What can hang from each mark:
sodube: sima
sima: sodube toli
ritu: mebe neloti
sinaga: mebe neloti
neloti: sinaga toli
toli: mebe neloti sima
mebe: sinaga toli

Each row was made from one small tree. The marks that hang from a mark follow it in brackets, in alphabetical order. Every link used is in the known rows. Write each row's tree.
In the rows, zero is written as 128.
Known rows:
sima(sodube toli(neloti)): [159 131 127  83 166 170 139 131 133 110 162 111 112 121 135 128 150 173
 105 128]
neloti(sinaga(mebe) toli(sima(sodube))): [159  86 138  89  95 177  62 120 135 210  86 136  97 104 130  52  95 170
 112 128]
neloti(sinaga toli(mebe sima(sodube))): [144  52 139 132  83 173  55 128 133 216  76 118 128 129 137  36  98 175
 111 133]
sima(sodube toli(mebe(sinaga))): [136  94 182  89 147 173 147 147 133 116 128 122 120 150 145 111 152 156
 116 118]
sodube(sima): [143 111 107 152 144  98 113 102 115 109  97 113 120 143 107 150 125 133
 135  92]
sima(toli(mebe neloti)): [123 107 111 120 100 169 100 114 137 133 174 101 138 116 134  81 154 208
 125 118]
sodube(sima(toli)): [161 115 104 129 150 116 114  99 119 104 131 111 115 144 120 152 138 151
 118  83]
sinaga(mebe(toli(sima(sodube))) neloti): [112 139 140  60 102 171  68 110 105 127 155 140  61  91  79  85 131 199
 139  94]
ritu(neloti(toli(sima))): [116 116 112 101  99 130  57 117 114 171 125 104 139 116 126 113 160 171
 116  88]
mebe(sinaga): [109  99 162 136 119 127 137 142 147 126 110 108 121 119 147 155 137 102
 162 132]
ritu(mebe): [ 85 144 135 112 125 111 111 131  97 126 104 127 128 137 133  93 132 151
 137 123]
sima(sodube toli(neloti(sinaga))): [162 125 125  92 150 167 122 116 140 143 154 110 107 116 140 124 135 173
 103 139]
sodube(sima(toli(mebe(sinaga)))): [135  82 128 141 126 125 108 105 128 112 114 103 122 146 125 133 143 161
 138  80]
toli(mebe neloti): [ 93  98 111 153  83 154  91 115 133 140 132 101 148 108 113  68 135 196
 148 129]
neloti(sinaga toli): [169  91 118 139  98 129  64 109 134 216 105 120 107 108 162  96 114 126
 112 149]
sinaga(neloti(toli(mebe sima(sodube)))): [123  95 122 115 104 157  46 134  93 175 134 143 115 116 117  77 135 185
 118 122]
ritu(mebe(toli)): [ 96 135 143 100 113 116 103 125 104 109 110  96  99 131 128  82 140 158
 144 106]
sodube(sima(toli(mebe(sinaga) neloti))): [129  80 109 149 117 132  95  98 134 111 124  83 124 126 120 127 148 181
 149  85]
toli(sima): [110 105 121 127 103 157 114 142 135 129 120 116 145 131 108 101 107 162
 136 112]

Which tree is each row?
[ 59  66 151 144  62 166  77 144 126 151 116 119 144 119 107  82 121 185
 168 110] => toli(mebe(sinaga(neloti)) sima)
[120  91 156 115 105 161 121 131 141 130 149 112 130 133 150 106 154 164
 133 111] => sima(toli(mebe(sinaga)))
[115 126 105 126  85 150  80  93 145 175 135 116 108  78 117  93 113 179
 146 141] => toli(neloti(sinaga(mebe)))
[134  50 122 149  53 166  40 119 139 226  90 113 136 118 139  32  98 181
 122 129] => neloti(sinaga toli(mebe sima))
[ 59 159 130 101  97  90  56  92  90 185 103 115 131 127 127 109 148 175
 129 105] => ritu(mebe neloti(sinaga))
[ 67 111 158  78 110 120  59 139  93 160  76  94 125 128 144 103 171 168
 140  89] => ritu(mebe(sinaga) neloti(toli(sima(sodube))))
[ 98  80 154 119 107 182 117 154 125 129  91 124 156 154  96  55 107 192
 125 107] => toli(mebe sima(sodube))
[112 104 112 117 122 176 114 144 139 119 119  96 140 112  99  99 112 189
 138 125] => toli(neloti sima(sodube))
[102 136 145  72  93 145  66  90 123 173 116 110 101 108  96 106 137 188
 122  83] => ritu(neloti(sinaga(mebe(toli(sima(sodube))))))
[ 52 143 134  78  88 116  62 110  92 125 115  78 119 129 104  86 165 201
 142  63] => ritu(mebe(toli(sima)) neloti)
[145 121 101 117 107 155  97 102 148 158 176 100 119 101 142 118 137 181
 121 134] => sima(toli(neloti(sinaga)))
[ 97 152 128  92  91 122  66  80 119 191 128 132 116 105 111 125 142 170
 121 100] => ritu(neloti(sinaga(mebe)))
[134 140 116  82 106 146  44 101  94 177 158 168  75  82 120  91 145 172
 125 123] => sinaga(mebe neloti(toli))
[153 112  84 136 141 123 102  90 127 106 143  92 117 124 117 147 143 173
 129  89] => sodube(sima(toli(neloti)))
[129 105 173  88 145 169 123 140 117 126 146 134 110 138 138 120 157 165
 116 119] => sima(sodube toli(mebe(sinaga(neloti))))
[123 131 128  86  92 161  99  98 140 115 147 101  79  82 102  77 140 183
 151 102] => sinaga(mebe(toli(neloti)))
[121 118 136  70  99 186 102 118 140 109 130 100  84  92  88  65 127 201
 147  95] => sinaga(mebe(toli(neloti sima(sodube))))
